Known rows, with every step that occurs:
sigosit-zaze: [ -5  22  -4  -5  28  -8  13   1  19  -2 -10 -13 -24  24  -3   5   3   1
  22 -28   9  22   8 -33  18   6  19   9   9 -14  -1  -3   8 -18 -28  11
  12 -14 -12   6  -9   7  -1  21   2  13 -40  18 -23]
zaze-sigosit-muved-feze-bivi: [-13  14   4   5   1  -3  13 -10  12  31 -34  -2 -31  15  -1  13  13  -1
  -3 -36  22   5  14 -55   9  -7  43 -21   5  -1   3   8  -5 -14 -20  30
  40 -28 -13  -4  -1  14  -4   7  27  11 -65   3  -8]
muved-sigosit: [-29  14 -17  -8  20 -11  18   2  13  12  -5 -13 -15   5  -8  -3   8   1
  12 -26  18  21   1 -19  13   1  13   4  11   7  -1   0   3 -20 -17  21
  22 -35 -19  -2   6  -1  -3   4  -8   7 -60   8 -17]
feze-zaze-sigosit-muved: [-10  31  23   5  17 -21   8 -10  35  -3 -31  -3 -22  24   2  13  -1   5
  -3 -36  25  10  15 -44  15   2  10 -20  13  -5   4  21   3  -6 -28  12
  13 -26 -22  -1  -1   8  -1   9   1  15 -66  31 -10]
feze-muved-nerinug-zaze-sigosit: [ -9  17   0  -2   6 -17  16 -12  38  15 -12  -4 -32  13 -13   3  21  -6
  -7 -35   0  11  26  -6   6  -1  16 -14  11   1   5  15 -10   3 -18  10
   6 -36 -28  14 -12   5  -9   4  11   6 -52  35 -10]
bivi-feze-zaze-sigosit: [ -8 -15  23   8  19  -5  14 -11  16 -11 -27  -5 -15  21   0   0  -2   1
  24 -28  12  -5   3 -36   7   6   0  -2  12  -3   8  23  -4   3 -15  31
  31 -23 -39   9 -25   7  -9   7  -2   6 -64  28  -5]
feze-bivi: [-17  -8  -8  -5   8  -8  17  -7 -12   6 -18  -8 -28  16 -16   8  16   7
  31 -22   5  28  -2 -29  11  -3  27  11  -3   4  -1   4  -2 -15 -13  25
  21  -9 -15   2 -12   8  -2  13  18   8 -37 -13 -19]
muved-feze-zaze-sigosit-gunu: [ -1 -17  20  10  26 -19  20   1  16  -4 -12  -4 -38   6  -4  19   6  23
  -1 -28  46 -10  -1 -21  19  -2  23 -24  15  -3  -2  14  -5   9 -32  33
   7 -30 -41   4  -9   8  -4  -6   2  20 -62   2 -14]
sigosit-muved-feze-zaze: [  0  20  11  -8  16 -13  11  -8  39   3 -19  -7 -24  22  -9  15  -2   6
  -4 -38  40   7  13 -28  -4   9  23  -2  13 -13   5  16  -6  -3 -17  36
  20 -34 -23   3   2   6   4   1   9  18 -59  41 -21]
bivi-feze-muved-nerinug-zaze: [  0  16  -6 -11   0  -3  17 -17  28   6   2 -10 -25  19 -25  -1  19  -8
  12 -36  -6  15  18   3 -13   7  12  13  12 -18   5  12 -10  -4   3  31
   3 -36 -23  19 -14  -2  -5   7  10  -3 -44  44 -21]
bivi-feze-zaze: [ -3 -15  12  -3  19  -4  15 -11  12 -20 -14 -10 -16  25 -11   3  -2   3
  34 -25  13   7  -3 -24  -4  14   1  19  11 -12   6  20  -3  -3  -3  40
  19 -19 -32  11 -21   2  -2   8  -2   5 -52  36 -19]
muved-sigosit-zaze-feze: [ -5  11  -3  -5  27   3   9  -5  27   1 -22  -7 -11  10   0   4   0 -16
   0 -46  13  23   9 -51  25   7  21  -2  16 -16   2  13   8 -19 -36  32
  25 -39 -25  -1   3   1  -9  19  -6  16 -65  20 -11]
sigosit-zaze-feze: [  5  10   2 -10  27   2   6  -4  21  -4 -26  -3 -16  17  -3   9   0  -6
  16 -40   6  24  10 -41  32   7  28   6  20 -20   1   8   9 -12 -31  26
  13 -25 -17   3 -12   4  -9  21   3  18 -39  20 -17]
nerinug-zaze-feze-bivi: [  3  12  -6  -6   4   6  10 -23  -9  -1 -28  -2 -21   3 -20  11  16 -12
  20 -41  -5  27   1 -38  12  -5  30   2   8  -6   0  15  -7  -5 -22  43
  18 -27 -24   4 -11   1 -10   6  22  13 -46  -7 -10]
bivi-feze-zaze-sigosit-gunu-lino: [ -3  -2  20   8  11 -23  11  -3 -14 -24  -6 -17 -27   9  -6   6  13  23
  30 -13  22  -8  -5 -36  29  -7   3  -7  38   5  -5  17  -3  -1 -22  34
 -18 -13 -27  11  -9   1  -6  -2  -9   3 -30   9 -17]
zaze-feze: [ -7   4  -4 -19  17   0   7  -5  12  -2 -31  -2 -14   6 -11   6   4   8
  22 -33  10  22   5 -24  32   8  28  14  23  -8   2   7   4  -7 -15  30
  11 -26 -18   0 -16  -1 -11   9   6  14 -23   4 -16]
muved-nerinug-zaze-feze: [  3  21  -9 -18   6  -3  11 -18  34   1 -15  -5  -9  -1 -23   7  12  -7
   3 -42  -4  21  21   2  18  10  40   3  35 -12   2   8  -4  -2 -16  34
   9 -38 -25   7  -9  -1 -11   4   6  12 -36  18 -21]
nerinug-zaze-feze-muved-sigosit-gunu: [ -2  17  -4  -5  22 -12  15  -7   1  -1  -4  -4 -38  -3 -15   7  14   3
  -8 -45  33  21  -5 -30  12  -7   1 -14   4 -16  -7  22  -1  -3 -29  43
 -18 -52 -34   4   9 -11  -5   1   1  15 -65  11 -11]
gunu-lino: [-17  27 -14 -19   7 -21   7   5 -12  -8  -5 -21 -22  11 -11  -1  21  21
  41  -9   4  19   8 -16  32  -5  19  24  39  20  -5  -5  -1 -14  -8  13
 -11  -7   0   9  -4  -3  -2   3   0   3   4   5 -27]
muved-feze-zaze: [ -1  -8   4 -12  22  -9  15  -3  31  -2 -14  -9 -27  13 -11  11   5   7
  12 -29  31   5   7 -12  -2  10  23   8  13  -4   5  14  -9   3 -13  40
  24 -29 -33   8 -11   6   0  -1   9  17 -51  26 -21]
feze-muved-nerinug-zaze: [ -2  25 -11 -18   5 -17  16 -12  34  11   2  -9 -33  17 -27   4  23  -4
   2 -35   0  24  22  10  -6   6  17   8   9 -10   3  10 -10  -2  -7  19
  -5 -34 -22  17  -7   0  -2   6  10   5 -38  35 -24]
gunu-sigosit-zaze-feze-muved: [  1   9  -3 -22  27  -4  -1  -6  32   1 -17  -2 -30  23  -5   8   5   3
   0 -46   8  26  12 -52  15  -3   2  16   4 -10   1  29   2 -11 -19  16
   2  -2  -5   2 -19   0  -3  24   5  16 -39  15 -11]
bivi-feze-muved-sigosit: [-24  -1  -7  -7  15  -2  16   0   9  16  -9  -9 -25  21  -8 -12  10  -8
  14 -33  17  17   0 -38  -8   1  -9  14  -5 -10   4  20  -1 -15  -1  36
  19 -39 -23   9  -4  -4  -4  15  -2  -2 -65  36 -10]
feze-muved-nerinug: [-17  -9  -7 -20  10 -21  18   2  39  20  -3  -7 -32  24 -23   3  21   8
   3 -26  10  30  25   5   6  10  24  17   4  -8   5  11  -6  -9  -5  14
  -2 -20 -18  11 -14   5   0  16   4   3 -27  32 -28]
bivi-feze-muved-sigosit-gunu: [-16  -6   4   1  20 -10  21   3  -5   5   2  -9 -35  13 -11  -1   8  13
   8 -28  35  14 -11 -31   4  -2  -5  -2  -3 -20  -4  15   1 -14 -15  40
 -10 -36 -28   7   0  -6  -2   9  -6   3 -65  15 -15]

Rows:
[-12  16  -8  -3  31 -12  14   3  28  10  -4 -11 -34  23   0  -2  10 -17
  -2 -38  19  29  10 -53   3   0  -7   3  -9 -13   1  17   5 -19 -30  18
  12 -35 -19   8   6   2   1  24  -4  10 -70  36 -15] : feze-muved-sigosit-zaze
[  5  24  -1  -4  -5  -1   9 -30  15   8 -25   0 -16   8 -23  15  15 -15
  -5 -48  -3  30  18 -32   9   2  46 -13  15 -19   1  17  -5 -12 -24  35
  17 -34 -20   1   3   7  -7  12  17  10 -57  15 -16] : sigosit-muved-nerinug-zaze-feze-bivi
[ -5  -6  -1   4  19   6  12 -13   3   6 -26  -5 -18  12  -4   8   9 -24
   6 -44   6  32   3 -69  17  -2  25  -9   2 -15   1  21   2 -19 -38  38
  35 -29 -28  -2   1   8  -7  24   6  13 -74   2  -8] : muved-sigosit-zaze-feze-bivi
[ -1  -4  -7 -25  19 -12   6  -7  61  10  -4  -5 -21  20 -15   9   8   1
 -14 -43   2  27  28 -22  12   4  26  10  12 -12   4  26  -2 -15 -19  10
   5   0  -9   2 -14   6  -2  26  -4  10 -40  22 -19] : gunu-sigosit-zaze-feze-muved-nerinug
[-11  -8  15   3  24 -19  14  -5  25 -11 -26  -5 -26  17  -1   8   5   6
  13 -26  17   6   8 -28  14   4   5  -6  10   8   5  20  -4   3 -26  19
  19 -25 -35   6 -17   9  -6   5  -1  15 -59  20  -8] : feze-zaze-sigosit
[ -7   1   0 -22  19  -8   5  -2  19   7 -29   2 -34  21 -13   3  13   4
  14 -39  15  28  11 -36  18   4   9  20   3 -13   4  26  -1  -1 -10  31
  -5 -28 -17   8 -19  -2  -7  16  14  12 -26  25 -13] : zaze-feze-muved
[  2  35  -8 -15  12   4   7 -16  10  -7 -25  -5 -15   2 -15   5   9  -4
  21 -43   2  19   6 -19  20   5  22   8  26  -9   0   8   0   1 -17  35
   8 -39 -22   6 -10  -6 -12   1  12  16 -35  11 -13] : nerinug-zaze-feze
[  5   8   5 -15  27  -2   4  -3  23   2 -29   1 -37  27  -6   6   8  -7
   7 -43  12  30  15 -52  19   5   7  13   2 -26   4  26   3  -7 -24  28
  -1 -28 -20  11 -15   1  -6  27  11  16 -38  37 -13] : sigosit-zaze-feze-muved
[-19  23   5  -2   5 -20  13  -8  49  21 -18  -6 -14  21  -8   9   6   8
 -13 -31  10  13  31 -11  22   6  41 -20  23  -4   4   2   2 -18 -20  -1
  16 -24 -12  -2   3  12  -4  12  -2   5 -52  26 -20] : zaze-sigosit-muved-nerinug
[ -4  30 -16 -13   6 -13  18 -12  31   2   3 -14 -15   6 -23   6  18   1
   8 -29  -5  19  18  22   3   7  34   3  23  -4   0  -5  -6  -6 -10  16
   7 -33 -20  11  -4   1  -4   0   5   6 -39  22 -28] : muved-nerinug-zaze
[-10   8   0   1  25   1  15  -1  19   7  -6 -11 -24  32   1  -7   4 -21
   7 -38  14  18   6 -56  -5   2 -10   6  -6 -24   4  19   4 -21 -19  29
  24 -35 -21  10  -2   0  -2  27  -5   4 -77  47 -12] : bivi-feze-muved-sigosit-zaze
[-10  34  -4   3  13  -8  13 -13  10  -2 -20  -8 -23   4  -5   3  12   1
  14 -32  -1   3   8 -20  16  -5  14 -10  17   9   1   1  -3   2 -20  12
  17 -34 -22   7 -13   1 -10  -2  11  12 -55  13  -6] : nerinug-zaze-sigosit
[-15  22 -15 -12  -1   0   9 -13  17  24 -13  -9 -21  12 -12  15   8  13
  -1 -35  18  13   7 -40   1 -15  44  -7   6   5  -1   7  -5 -22  -9  22
  34   1   2 -11  -2  10   4   8  22  10 -52 -13 -16] : gunu-sigosit-muved-feze-bivi
[ -2 -21  27  15  24 -14  19  -7   4 -19 -14  -5 -28  14  -6  12  -1  21
  18 -23  30  -7  -8 -29  19   1   5 -16  11 -13   0  20   0   1 -25  35
   1 -21 -40   7 -19   4  -7   2  -6  10 -64   7 -12] : bivi-feze-zaze-sigosit-gunu
[-20   1  -4  -2  26 -22  20   8   4   8   4  -8 -42  10 -14   4  13  19
  -1 -28  42  25  -8 -25  14  -8   0  -5  -5 -10  -7  13   2 -12 -23  26
 -18 -34 -26   3   8  -5   1   6  -6  10 -58   6 -19] : feze-muved-sigosit-gunu
[  2  24  -6 -20  14  -3   5 -13  15   0 -25   1 -36  12 -17   4  15  -7
  10 -47   4  28  10 -31   7  -1   4  15   8 -17   1  25  -5   6 -10  35
  -9 -37 -22  14 -16  -7  -8   9  19  14 -32  33 -10] : nerinug-zaze-feze-muved
[ -4  41  -1   2   7 -26  11  -1 -20 -17  -2 -19 -35  -3  -7   7  22  24
  25 -17  15   0  -1 -22  36 -18  14 -13  41  18 -12  -1  -2  -1 -29  16
 -27 -20 -15  10   2  -4  -6 -10   1   8 -20  -8 -19] : nerinug-zaze-sigosit-gunu-lino
[-20  17  -6  -9  13 -30  13  10 -19  -3  11 -20 -40   7 -12  -1  25  23
  14 -17  31  20  -2 -31  26 -16  -1   4  23   9 -11  12  -1 -13 -21  25
 -35 -24 -12   7  16  -8   2   2 -11   3 -28   5 -23] : feze-muved-sigosit-gunu-lino
[ -7 -11  13   2  21 -11  15  -4  36   3 -26  -5 -27  13   0  10   7   4
   4 -32  28  -8  12 -27   9   4  19 -13  16   6   7  18 -10   7 -23  31
  34 -32 -37   6 -16  11  -7   0   8  18 -66  22  -6] : muved-feze-zaze-sigosit
[ -4  13   3   8  14 -23  22 -10  20   0   0  -8 -29  -3 -15  13  13  18
  -3 -28  16   2   8   5  23  -4  31 -28  20  -8  -5  -2  -2  -2 -31  16
  -8 -33 -30   6  -4   3  -8  -3   1  10 -54  -3 -18] : muved-nerinug-zaze-sigosit-gunu
[  3  -1  -6  -7  -2   1  14 -25   9   5 -20  -3 -16   3 -26  12  18 -13
   7 -40 -10  29  13 -20  10   3  46  -4  14 -10   2  15 -10  -6 -19  40
  20 -30 -28   4  -9   6 -10   8  19   9 -48   2 -15] : muved-nerinug-zaze-feze-bivi
[-21  52 -15 -19  11 -18   3  -7  28   3  -8 -12 -10  14  -9   8  -2  28
   4 -32  15  18   8 -26  13  -9  19   5  17   7  -4   2   7 -27  -8  -4
   9  11  14 -14  -1   1   6   7   0   8 -41  -6 -18] : gunu-sigosit-muved
